Each row was made from one walk, in order. Every step used is in the known rows, and no mark comes twice. Write each row's walk.
Known rows
F-N-S-P: [ 0.03  0.00 -0.28 -0.06  0.05 -0.14  0.11 -0.07  0.19 -0.10 -0.25 -0.05
  0.13  0.02  0.25 -0.11 -0.24 -0.09 -0.04  0.09 -0.21  0.14  0.03 -0.04
  0.25 -0.13]
R-S-N-F-P-J-M: [-0.56  0.44 -0.30 -0.05  0.00 -0.28  0.00  0.18  0.19  0.01 -0.09 -0.05
 -0.02  0.03 -0.20  0.31 -0.04 -0.10 -0.08 -0.05  0.24  0.21  0.05 -0.03
  0.27 -0.23]
S-N-F-P-Z-M-J: [-0.33  0.32 -0.28  0.34  0.12 -0.10  0.09  0.07  0.08  0.03 -0.08 -0.02
  0.00  0.03 -0.06  0.31  0.19 -0.15 -0.07 -0.10  0.24  0.21  0.12 -0.04
  0.10  0.19]
R-S-P-J-M: [-0.44  0.40 -0.21 -0.21  0.04 -0.23 -0.01  0.11  0.19  0.03 -0.15 -0.07
  0.00  0.02 -0.18  0.09 -0.31 -0.05 -0.21  0.03 -0.04  0.20 -0.03 -0.16
  0.26 -0.31]
Z-P-J: [-0.18  0.34 -0.16 -0.09  0.18 -0.21  0.04  0.06  0.20  0.06 -0.21 -0.12
  0.07 -0.02 -0.42  0.15  0.03 -0.11 -0.27  0.07  0.03  0.21 -0.01  0.00
  0.04 -0.06]
S-N-F: [-0.16  0.19 -0.35  0.08  0.06 -0.12  0.01  0.07  0.25  0.02 -0.03 -0.05
  0.05  0.01  0.13  0.18 -0.02 -0.11 -0.06  0.03  0.26  0.24  0.07  0.00
  0.16  0.16]
S-P: [ 0.01  0.16 -0.25 -0.05  0.12 -0.18  0.02 -0.01  0.15 -0.10 -0.15 -0.11
 -0.02  0.04 -0.07  0.08 -0.15 -0.03 -0.12  0.03 -0.12  0.20  0.02 -0.10
  0.21 -0.09]
J-M: [-0.10  0.33 -0.17 -0.08 -0.03 -0.16  0.04  0.20  0.27  0.17 -0.03 -0.08
  0.09 -0.05 -0.08  0.09 -0.09 -0.09 -0.08  0.08  0.11  0.12 -0.02 -0.08
  0.10 -0.28]
N-F-P-S: [-0.27  0.23 -0.05 -0.06  0.15 -0.20  0.13  0.06  0.15 -0.30 -0.32 -0.08
 -0.03  0.08 -0.28  0.19  0.21 -0.09 -0.05  0.00  0.16  0.22  0.04  0.01
  0.11  0.00]
M-J-P-F-N-S: [-0.21  0.22 -0.22 -0.20  0.05  0.00  0.08  0.04  0.25  0.25 -0.19  0.01
  0.63 -0.04  0.45 -0.21 -0.13 -0.08 -0.19  0.06 -0.05  0.25 -0.05 -0.11
  0.21 -0.16]
N-S-P-Z: [ 0.02  0.11 -0.18  0.06  0.05 -0.22  0.13 -0.07  0.21 -0.26 -0.11 -0.13
 -0.11  0.10  0.14 -0.04 -0.34 -0.08 -0.08  0.01  0.01  0.29  0.07 -0.11
  0.17 -0.07]
N-S-P-J-M: [-0.27  0.21 -0.31 -0.15  0.04 -0.29  0.04  0.02  0.22  0.15 -0.16 -0.13
 -0.05  0.01 -0.13  0.02 -0.38 -0.16 -0.15  0.03 -0.05  0.20 -0.04 -0.04
  0.20 -0.34]
N-S: [-0.06  0.09 -0.19 -0.05  0.11 -0.13  0.16  0.06  0.28 -0.05 -0.07 -0.14
  0.19  0.09  0.09 -0.08 -0.08 -0.14 -0.08  0.14  0.11  0.20  0.02  0.01
  0.23 -0.08]
F-P-J-M: [-0.26  0.34 -0.16 -0.11  0.01 -0.25  0.06  0.21  0.17  0.14 -0.15 -0.08
  0.05 -0.07 -0.54  0.30 -0.04 -0.05 -0.17  0.00  0.03  0.14 -0.04  0.00
  0.11 -0.42]
M-J: [-0.24  0.24 -0.21 -0.06  0.16  0.01  0.08  0.12  0.20  0.21 -0.16 -0.09
  0.19  0.04  0.05  0.11  0.09 -0.10 -0.18  0.07  0.06  0.21  0.01 -0.09
  0.22  0.02]
N-S-P: [-0.02  0.08 -0.29 -0.07  0.12 -0.22  0.09 -0.06  0.20 -0.16 -0.17 -0.16
  0.00  0.13  0.08 -0.06 -0.23 -0.13 -0.06  0.06 -0.08  0.22  0.04 -0.05
  0.29 -0.15]
P-J: [-0.28  0.17 -0.17 -0.11  0.13 -0.09  0.09  0.12  0.23  0.12 -0.09 -0.05
  0.24 -0.08 -0.28  0.15 -0.09 -0.03 -0.30  0.09  0.08  0.24 -0.06  0.01
  0.12  0.05]
M-J-P-S-N-F: [-0.46  0.33 -0.27 -0.10  0.00 -0.01 -0.04  0.05  0.16  0.13 -0.22 -0.03
  0.15  0.03  0.21  0.12  0.02 -0.09 -0.18  0.01  0.25  0.25  0.01 -0.10
  0.18  0.10]
S-P-Z: [ 0.03  0.20 -0.14  0.08  0.02 -0.18  0.05 -0.02  0.17 -0.22 -0.09 -0.07
 -0.15  0.03 -0.04  0.12 -0.28  0.01 -0.14 -0.02 -0.02  0.28  0.06 -0.15
  0.09 -0.01]
R-S-P-F-N: [-0.24  0.21 -0.12 -0.15  0.10 -0.13  0.06  0.01  0.16 -0.26 -0.21  0.08
  0.38 -0.05  0.27 -0.16 -0.28  0.03 -0.16 -0.01 -0.17  0.21 -0.01 -0.17
  0.28 -0.03]
Z-M-J-P-F-N-S: [-0.28  0.25 -0.25 -0.07  0.13  0.03  0.11  0.04  0.18  0.28 -0.11  0.05
  0.77 -0.08  0.33 -0.27 -0.05 -0.13 -0.22  0.10 -0.08  0.15 -0.09 -0.08
  0.15 -0.07]
S-N-F-P: [-0.12  0.21 -0.33  0.12  0.07 -0.22  0.02  0.07  0.16 -0.13 -0.11 -0.09
 -0.01  0.06 -0.11  0.32  0.11 -0.10  0.00 -0.04  0.16  0.22  0.11  0.03
  0.22 -0.03]
J-P-Z-M: [-0.03  0.35 -0.13  0.08  0.02 -0.06  0.04  0.10  0.17 -0.02  0.14 -0.03
  0.29 -0.03 -0.16  0.04 -0.08  0.02 -0.25  0.12  0.11  0.21 -0.01 -0.14
  0.00 -0.05]
M-J-P-F-N: [-0.20  0.29 -0.19 -0.20  0.04  0.04  0.00  0.10  0.21  0.31 -0.17  0.08
  0.61 -0.12  0.32 -0.06 -0.06  0.01 -0.26  0.04 -0.10  0.23 -0.07 -0.16
  0.13 -0.12]
R-S-P-Z-M-J: [-0.40  0.38 -0.14  0.13  0.21 -0.04  0.10  0.02  0.08 -0.14 -0.11 -0.05
  0.05  0.11  0.10  0.01 -0.08 -0.08 -0.20  0.00 -0.01  0.21  0.06 -0.24
  0.22  0.13]

Write each row's walk
[-0.32  0.25 -0.23 -0.11  0.19 -0.20  0.08  0.10  0.22  0.04 -0.20 -0.11
  0.02  0.04 -0.41  0.35  0.18 -0.10 -0.17  0.01  0.11  0.31  0.03  0.05
  0.14 -0.06] | N-F-P-J
[-0.05  0.22 -0.18 -0.07  0.15 -0.22  0.02 -0.01  0.18 -0.17 -0.13 -0.06
  0.17 -0.03  0.02 -0.02 -0.26 -0.02 -0.18 -0.06 -0.09  0.28 -0.03 -0.11
  0.18 -0.04] | S-P-F
[ 0.03  0.30 -0.07 -0.04  0.10 -0.20  0.05  0.05  0.20 -0.06 -0.24  0.03
  0.34 -0.14  0.01 -0.09 -0.03 -0.09 -0.14  0.01 -0.06  0.17 -0.02 -0.05
 -0.02 -0.05] | Z-P-F-N
[-0.23  0.18 -0.16 -0.04  0.14 -0.17  0.11  0.11  0.14 -0.05 -0.17 -0.08
  0.17 -0.02 -0.50  0.28  0.04  0.00 -0.23  0.02  0.00  0.21 -0.01  0.04
  0.19 -0.16] | F-P-J
[-0.09  0.26 -0.08  0.19  0.11 -0.06  0.15  0.11  0.17 -0.09  0.06 -0.01
  0.21 -0.06 -0.17  0.04 -0.05 -0.04 -0.20  0.08  0.18  0.17  0.00 -0.06
 -0.04  0.17] | P-Z-M
[-0.51  0.36 -0.30  0.04  0.10  0.02  0.00  0.04  0.10  0.14 -0.15  0.01
  0.30  0.00  0.08  0.05  0.11 -0.12 -0.22  0.04  0.24  0.16 -0.01 -0.06
  0.11  0.21] | Z-M-J-P-S-N-F
[-0.23  0.37 -0.29 -0.06  0.17  0.05  0.01  0.11  0.14  0.32 -0.04 -0.07
  0.42  0.03 -0.05  0.05  0.16 -0.08 -0.26  0.13 -0.02  0.14 -0.04 -0.13
  0.15 -0.10] | Z-M-J-P
[-0.29  0.30 -0.27  0.05  0.09 -0.20  0.03  0.09  0.17 -0.28 -0.09 -0.08
  0.03  0.16  0.02  0.23  0.12 -0.09  0.00 -0.01  0.20  0.24  0.13 -0.05
  0.37 -0.04] | R-S-N-F-P
[-0.19  0.12 -0.07  0.13 -0.01 -0.18  0.10  0.06  0.02 -0.44 -0.24 -0.01
  0.15 -0.05 -0.30  0.15 -0.07  0.01 -0.10 -0.05  0.14  0.10  0.02  0.04
  0.19 -0.03] | F-P-S-N
[-0.34  0.28 -0.28  0.00  0.08 -0.11  0.02  0.10  0.25 -0.13 -0.01 -0.05
  0.12  0.09  0.25  0.10 -0.02 -0.10 -0.05  0.05  0.28  0.26  0.09 -0.07
  0.31  0.15] | R-S-N-F
[-0.20  0.27 -0.20 -0.13  0.14 -0.16  0.03  0.02  0.15 -0.28 -0.14 -0.10
  0.04  0.14  0.05  0.00 -0.14 -0.03 -0.13  0.05 -0.09  0.21  0.06 -0.17
  0.34 -0.12] | R-S-P
[-0.27  0.30 -0.12  0.19  0.17  0.04  0.15  0.12  0.15  0.14 -0.04 -0.01
  0.21 -0.02 -0.03  0.07  0.05 -0.10 -0.23  0.04  0.15  0.19  0.01 -0.11
  0.03  0.22] | P-Z-M-J
[-0.08  0.15 -0.08 -0.07  0.05 -0.04  0.11  0.10  0.24 -0.01 -0.12  0.10
  0.52 -0.18  0.13 -0.09 -0.16  0.01 -0.17  0.03 -0.02  0.19 -0.06 -0.03
  0.07  0.08] | P-F-N
[-0.28  0.27 -0.22  0.08  0.27  0.06  0.12  0.13  0.14  0.24 -0.10 -0.05
  0.33  0.01 -0.08  0.05  0.18 -0.14 -0.21  0.10  0.05  0.12 -0.01 -0.06
  0.15  0.13] | Z-M-J
[-0.03  0.01 -0.19 -0.06  0.03 -0.05  0.17  0.04  0.26  0.01 -0.16 -0.01
  0.34 -0.02  0.24 -0.13 -0.11 -0.10 -0.06  0.16  0.00  0.13  0.01  0.02
  0.19 -0.04] | F-N-S
[-0.18  0.21 -0.15 -0.04 -0.13 -0.10 -0.02  0.06  0.11 -0.20 -0.08  0.01
  0.31 -0.08 -0.03  0.00 -0.21  0.06 -0.22  0.07  0.16  0.15 -0.04 -0.06
  0.15 -0.06] | J-P-S-N
[-0.04  0.17 -0.18 -0.19 -0.03 -0.10  0.07  0.03  0.28  0.03 -0.08  0.02
  0.63 -0.08  0.33 -0.24 -0.24 -0.03 -0.16  0.11 -0.04  0.24 -0.06 -0.07
  0.17 -0.21] | J-P-F-N-S
[-0.19  0.10 -0.24  0.17  0.12 -0.02  0.18 -0.08  0.10  0.07 -0.23  0.02
  0.16 -0.01  0.26 -0.12 -0.18 -0.15 -0.12  0.02 -0.12  0.13  0.04 -0.10
  0.11  0.12] | F-N-S-P-Z-M-J
[-0.03  0.13 -0.17 -0.07  0.07 -0.14  0.03 -0.03  0.17 -0.10 -0.21  0.07
  0.31 -0.13  0.15 -0.07 -0.28  0.02 -0.16 -0.04 -0.20  0.20 -0.04 -0.09
  0.13 -0.02] | S-P-F-N
[-0.35  0.39 -0.24 -0.14  0.08 -0.29  0.03  0.18  0.25  0.23 -0.17 -0.10
 -0.08  0.00 -0.43  0.36  0.09 -0.13 -0.10 -0.01  0.13  0.24  0.01  0.01
  0.10 -0.30] | N-F-P-J-M
[-0.26  0.30 -0.27 -0.14  0.03 -0.24 -0.03  0.09  0.19  0.21 -0.15 -0.08
 -0.07 -0.07 -0.30  0.17 -0.30 -0.06 -0.22  0.00 -0.08  0.18 -0.05 -0.08
  0.14 -0.30] | S-P-J-M
[-0.28  0.28 -0.25 -0.07 -0.05 -0.11 -0.05  0.03  0.19 -0.11 -0.11 -0.01
  0.15 -0.01  0.09  0.08 -0.08 -0.02 -0.15  0.05  0.27  0.24  0.00 -0.05
  0.12  0.06] | J-P-S-N-F
[-0.22  0.13 -0.29 -0.16 -0.02 -0.22  0.06  0.01  0.21  0.22 -0.25 -0.01
  0.09 -0.11  0.01 -0.02 -0.40 -0.12 -0.14  0.04 -0.16  0.12 -0.04 -0.02
  0.16 -0.32] | F-N-S-P-J-M
[-0.36  0.33 -0.34  0.03 -0.02 -0.29 -0.02  0.16  0.19  0.18 -0.11 -0.05
 -0.04 -0.07 -0.34  0.39 -0.04 -0.12 -0.09 -0.07  0.20  0.21  0.03  0.04
  0.14 -0.24] | S-N-F-P-J-M
[-0.33  0.17 -0.18  0.05  0.04 -0.10  0.06  0.04  0.18 -0.18 -0.17  0.00
  0.05 -0.03  0.03  0.08 -0.07 -0.09 -0.10  0.01  0.33  0.21  0.02  0.03
  0.13  0.30] | P-S-N-F
[-0.01  0.38 -0.08 -0.05  0.18 -0.26  0.03  0.06  0.21 -0.11 -0.15 -0.09
  0.20 -0.02 -0.15 -0.02 -0.01 -0.13 -0.15 -0.01  0.05  0.25 -0.02 -0.06
  0.02 -0.07] | Z-P-F
